Every row comes from one small tree of marks. The marks that hang from a mark follow it in brackets, in alphabetical order. Every link used is in the known rows. Which tree was each row made from?
Known rows
D(R(K(U))): [-0.37  0.14 -0.11 -1.33  0.18  4.71  0.73 -2.15  0.36  0.28 -0.64  0.35
  0.03  0.18  0.50 -0.55  0.38 -0.05 -0.11 -0.39  2.21]
H(L): [-0.34 -1.87  0.49 -0.72 -0.03 -1.34  0.64  1.20 -0.64  0.78 -0.27  0.79
  0.86 -0.29  0.44 -0.03 -0.18 -0.49  0.36  2.81 -0.32]
K(L R): [-1.63 -2.35 -0.83 -2.59  0.17  2.90  1.55 -0.69 -0.14  1.40 -0.42  0.52
 -0.15 -1.41 -1.00 -0.05  0.34  0.11 -0.02  1.80  1.70]
V(D(R) H): [ 0.18  0.81 -0.62 -1.33  0.66 -1.27  0.48 -0.43  0.96 -0.17 -0.63  0.10
  1.33 -2.72  0.13 -0.85  0.94  0.11  0.43  0.05  0.79]
D(R(L(T))): [ 0.66 -0.96  0.45  1.14  0.99  2.14 -0.65 -0.48 -0.19 -0.61 -1.06  0.45
  0.66  1.48  0.38 -0.62 -0.18  0.20  1.04  2.11 -0.20]
V(D(R(L)) H): [ 0.75 -0.30 -0.85  0.13  0.95  0.17 -0.76 -0.50  1.12  0.22 -0.27  1.23
  1.28 -1.38 -0.52 -1.05  1.39  0.20 -0.08  0.01 -0.73]
V(D H(L(R T))): [ 0.80  2.00  0.37 -1.25  0.94 -5.62 -0.04  2.16  0.20 -0.43  0.34 -0.21
  1.87 -1.31 -0.84 -0.43 -0.34  0.35  0.79 -1.62 -0.85]
D(R(K(L U(T)))): [-1.67 -0.12 -0.22 -2.15  0.23  4.09  0.39 -2.83  0.37  1.02 -0.12 -0.79
 -0.39  0.56 -0.75 -0.37  0.14  0.85  1.49 -0.45  1.02]
D(R(K L(T(U)))): [ 0.67  0.78 -0.12  2.88 -0.02  3.01 -1.71 -0.75 -0.07 -0.61 -0.62  0.12
  0.56  2.03  1.22 -0.35 -1.45  0.45  0.73  0.79 -1.15]
V(D H): [ 0.56 -0.62 -0.80 -1.12  0.23 -4.06  0.68  0.72  0.83  0.06 -0.24  0.11
  0.55 -2.93 -0.29 -0.65  0.72 -0.16  0.63 -0.26  0.57]
K(L U): [-1.22 -1.34 -0.48 -3.32  0.21  2.10  1.21  0.02 -0.10  1.49 -0.59  0.69
 -0.94 -1.65 -1.32 -0.01  0.86  0.11  0.81 -0.23  0.55]
H(L(K R(D) T(U))): [ 0.32  2.33  0.95  2.43 -0.81 -3.31 -0.47  2.66 -0.81 -1.21  0.59 -0.36
  0.29  0.48  0.49  1.03 -1.72 -0.21 -1.33 -0.96 -2.12]
U(T): [-0.20 -2.21  0.16  0.81 -0.55 -3.23  0.75 -0.47 -0.41 -0.07 -0.72 -1.33
 -0.36  0.22  0.90  0.08  0.20 -0.32  1.88  3.18  0.45]
D(R(K(U) L)): [ 0.34 -0.99 -0.50 -0.16  0.56  5.99 -0.23 -2.08  0.59  0.69 -0.35  1.57
 -0.15  1.53 -0.05 -0.81  0.83  0.04 -0.45 -0.53  0.57]
U(T(L)): [ 0.26 -1.95  0.03  1.69 -0.76 -3.48 -1.00 -0.48 -0.66  0.86 -0.08 -1.82
 -0.37  0.25  1.15  0.82  0.13 -0.55  2.41  3.51 -0.95]
D(R(K(L(T)))): [-1.09  0.38  0.16 -1.85  0.84  3.37  0.03 -1.24  0.07 -0.48 -0.13 -0.45
  0.53  0.43 -0.43 -0.73 -0.94  1.12  0.47  0.26  1.28]
D(R(L(K T))): [ 0.47 -0.51  0.84  1.99  0.64 -0.81 -0.31  0.05  0.33 -1.40 -0.17  0.08
  0.63  1.62 -0.03 -0.15 -0.46 -0.55  0.15  0.37 -1.33]
H(L(K)): [-0.58 -1.39  0.88 -0.01 -0.23 -4.27  0.90  1.59 -0.20  0.04  0.59  0.46
  0.82 -0.23  0.00  0.41 -0.46 -1.16 -0.51  1.06 -1.38]
T(L(K R(D)) U): [ 1.28  1.97 -0.39  3.81 -1.82 -2.18 -1.48  1.45 -0.55 -0.54  1.01 -0.58
 -1.03 -0.64  1.41  1.79  0.00 -0.83 -2.52 -0.04 -2.39]
L(T): [ 0.20 -1.16  0.50 -0.11  0.16 -1.93  0.64  0.76 -0.58 -0.73 -0.95 -0.69
 -0.04 -0.13  0.55 -0.22 -0.66 -0.14  1.59  1.74  0.96]
H(L(R(D K(U)))): [-0.32  0.34  0.07 -1.48  0.02  3.64  0.06 -0.04 -0.16  0.83  0.82  1.55
 -0.36  0.84 -0.28 -0.19  0.41  0.53 -2.59 -1.56  1.29]
U(T(L(K R))): [ 1.07  0.34  0.42  3.13 -1.06 -6.31 -0.65  0.23 -0.29 -0.74  1.27 -2.18
 -0.37  1.00  0.79  1.58  0.39 -1.25  0.29  1.01 -2.23]
V(H): [ 0.46 -1.06 -0.23 -0.53  0.05 -1.67  0.99  0.54 -0.14  0.35 -0.91  0.35
  0.69 -1.14 -0.13 -0.36  0.26 -0.06  0.57  1.52  0.09]
D(R(K(L U))): [-1.51  0.17 -0.45 -3.21  0.56  6.01  0.53 -2.05  0.33  0.97 -0.19  0.67
 -0.12 -0.38 -0.77 -0.53  0.45  0.60 -0.26 -1.06  1.48]
U(T(L(R))): [ 1.33  0.00 -0.04  2.21 -0.79 -3.56 -0.82 -0.33 -0.85  0.13  0.49 -1.88
 -0.30  0.82  1.17  1.10  0.70 -0.53  1.12  2.62 -1.08]

Which tree is each row?
[ 0.02  0.10 -0.19  0.20 -0.63  1.98  0.17 -1.60  0.16 -0.07  0.46 -0.55
 -1.71  1.66  0.19 -0.13  0.69  0.63 -0.98 -1.07  2.10] => L(R(D K(U(T))))
[ 0.27 -2.86  0.10  1.98 -0.26 -0.41 -0.56  0.66  0.45 -0.34  0.64  1.64
 -0.99  0.73 -0.25 -0.09  0.78 -0.48 -2.56  0.64 -0.95] => R(D L(K))
[-1.71 -1.62  0.96 -0.38  0.24 -0.78  0.74  0.95 -0.16  0.10  0.36  0.18
  0.60  0.27 -0.81  0.08 -1.51 -0.07 -0.30  0.27  1.04] => H(L(K(R(D)) T))
[ 0.29 -0.30  0.11 -0.21  1.00  4.87 -0.83 -1.57  0.40  0.03 -0.50  0.67
  0.04  2.30 -0.28 -0.90 -0.28  0.45  1.04 -1.21  0.51] => D(R(K(U) L(T)))
[ 0.50 -1.33  0.37  1.95  0.22  0.31  0.02 -0.48  0.45 -0.82  0.11  1.01
  0.40  0.98  0.22 -0.01  0.71 -0.92 -1.29  1.05 -1.41] => D(R(L(K)))
[ 0.95 -0.33  0.23  3.70 -0.60 -3.89 -0.64  1.64 -0.15 -1.07 -0.22 -0.12
 -0.27  1.00  0.44  0.57 -1.30 -0.82  0.94  0.09 -3.29] => R(L(K T(U)))
[-0.56  0.38 -0.56 -2.68  0.07  4.11  0.88  0.02 -0.22  0.84  0.08  1.17
 -1.53 -1.14 -1.48  0.09  1.46  0.72 -2.08 -1.20  1.24] => K(L(R(D)) U)
[-0.38  1.13  0.69 -1.35  0.44  2.47 -0.35  0.59 -0.23  0.20  0.54  0.67
 -0.20  1.42 -0.57 -0.37 -0.71  0.94 -1.09 -2.27  1.38] => H(L(R(D K(U)) T))
[-1.11  0.06 -0.44 -0.13 -0.57  2.16 -1.10  0.54 -0.26  0.09  0.10 -0.12
 -1.03 -0.17 -0.11 -0.17 -1.67  1.42 -0.29 -0.39  0.10] => R(D K(L(T(U))))
[-0.52  0.18 -0.26 -1.61 -0.15  0.12  1.16 -0.87 -0.47  0.73 -0.15 -0.94
 -1.01  0.10 -1.20  0.46  1.18  0.30  1.18 -0.46 -0.19] => K(L(R) U(T))
[-1.15 -1.49 -0.28 -1.22 -0.25  0.33  2.30 -0.88  0.52  0.50 -0.29  0.07
 -0.57 -0.99 -0.77  0.42  0.31 -1.30  0.08 -1.05  1.57] => L(K(R U))
[ 0.38 -1.54 -0.03  0.00  0.64  2.07 -0.61 -0.35  0.31  0.39 -0.14  0.82
 -0.76  2.02 -0.72 -0.73 -0.32  0.16  1.13 -1.30  0.16] => R(K(U) L(T))
[ 0.34  2.36  0.05 -1.50  0.34 -5.85  1.12  1.68  1.03  0.14  1.09  0.60
  1.05 -2.21 -1.77  0.33  0.78 -0.89 -0.57 -4.43 -1.68] => V(D H(L(K(U) R)))
[ 0.14  1.28  0.84 -0.12 -0.10 -1.03  0.73  0.96  0.09 -1.42  0.21 -0.24
 -1.19  0.36 -0.77  0.34  0.08 -0.28 -1.31 -2.96  0.65] => L(K(U) R(D) T)
[ 0.78 -0.18 -0.14  2.55 -0.91 -0.33 -2.07 -1.05 -0.27  0.07  1.44 -1.27
 -1.10  1.76  1.17  0.50  0.52  0.39 -1.12  1.26  0.36] => U(T(L(R(D K))))
[ 1.66  1.86 -0.61  2.76 -1.43 -1.64 -1.09  0.87 -1.11  0.21 -0.01 -0.84
 -0.26 -0.62  1.92  1.54  0.02 -0.71 -0.23  1.78 -2.23] => T(L(R) U)
[-0.97  1.78 -0.21 -0.20 -0.02  3.05 -0.67 -0.82 -0.26 -0.34 -0.45 -0.89
  0.48  0.03  0.41 -0.13 -1.83  1.05  0.88 -0.01 -0.32] => D(R(K(L(T(U)))))
[ 0.08 -0.73  0.13  0.02 -0.65 -2.64 -0.04  0.39  0.08  0.81  0.44 -0.40
 -0.73 -1.02 -0.32  1.12  0.49 -1.65  0.54 -0.92 -1.21] => T(L(K(U)))
[ 1.23  2.31  0.08  2.08 -0.83 -2.15  0.11  1.19 -1.06 -1.30 -0.98 -1.17
 -0.10  0.11  1.43  0.67 -1.04 -0.18  0.76  0.82 -0.94] => L(R T(U))
[-0.59  1.70 -0.37 -2.96  0.98  1.18  0.02 -0.78  1.25  1.26  0.26  0.90
  1.85 -1.64 -0.91 -1.02  0.18  0.38  0.66 -2.94  0.64] => V(D(R(K(U))) H(L))
[-0.33  0.08 -0.74 -0.78  0.24  0.75 -0.05 -1.38  1.23 -0.84  0.54 -0.01
  0.37 -1.28  1.15 -0.88  0.68  0.02 -0.78 -0.05  2.40] => V(D(R(K)))
[ 0.55  0.31  0.44  0.36  0.02  0.21  0.12  0.90 -0.61 -1.31 -0.34 -0.20
 -0.71  0.38  0.52 -0.13  0.03  0.64 -1.22  0.74  1.56] => L(R(D) T)
[ 0.80  1.44 -0.24 -1.12  0.47 -4.43  0.41  1.74  0.37  0.18  0.57  0.63
  1.66 -2.01 -0.48 -0.33  0.72  0.06 -0.69 -0.92 -0.94] => V(D H(L(R)))
[ 0.37  2.03  0.62  1.46 -0.56 -0.26 -0.69  2.20 -1.43 -0.29 -0.33 -0.02
  0.31  0.42  0.94  0.55 -1.38  0.53 -0.50  0.63 -1.10] => H(L(R(D) T(U)))
[-1.52  0.85  0.04 -3.13  0.94  5.02  0.14 -1.55  0.24  0.32 -0.45 -0.18
  0.08  0.12 -1.18 -0.67 -0.66  0.96  1.12 -1.91  1.50] => D(R(K(L(T) U)))
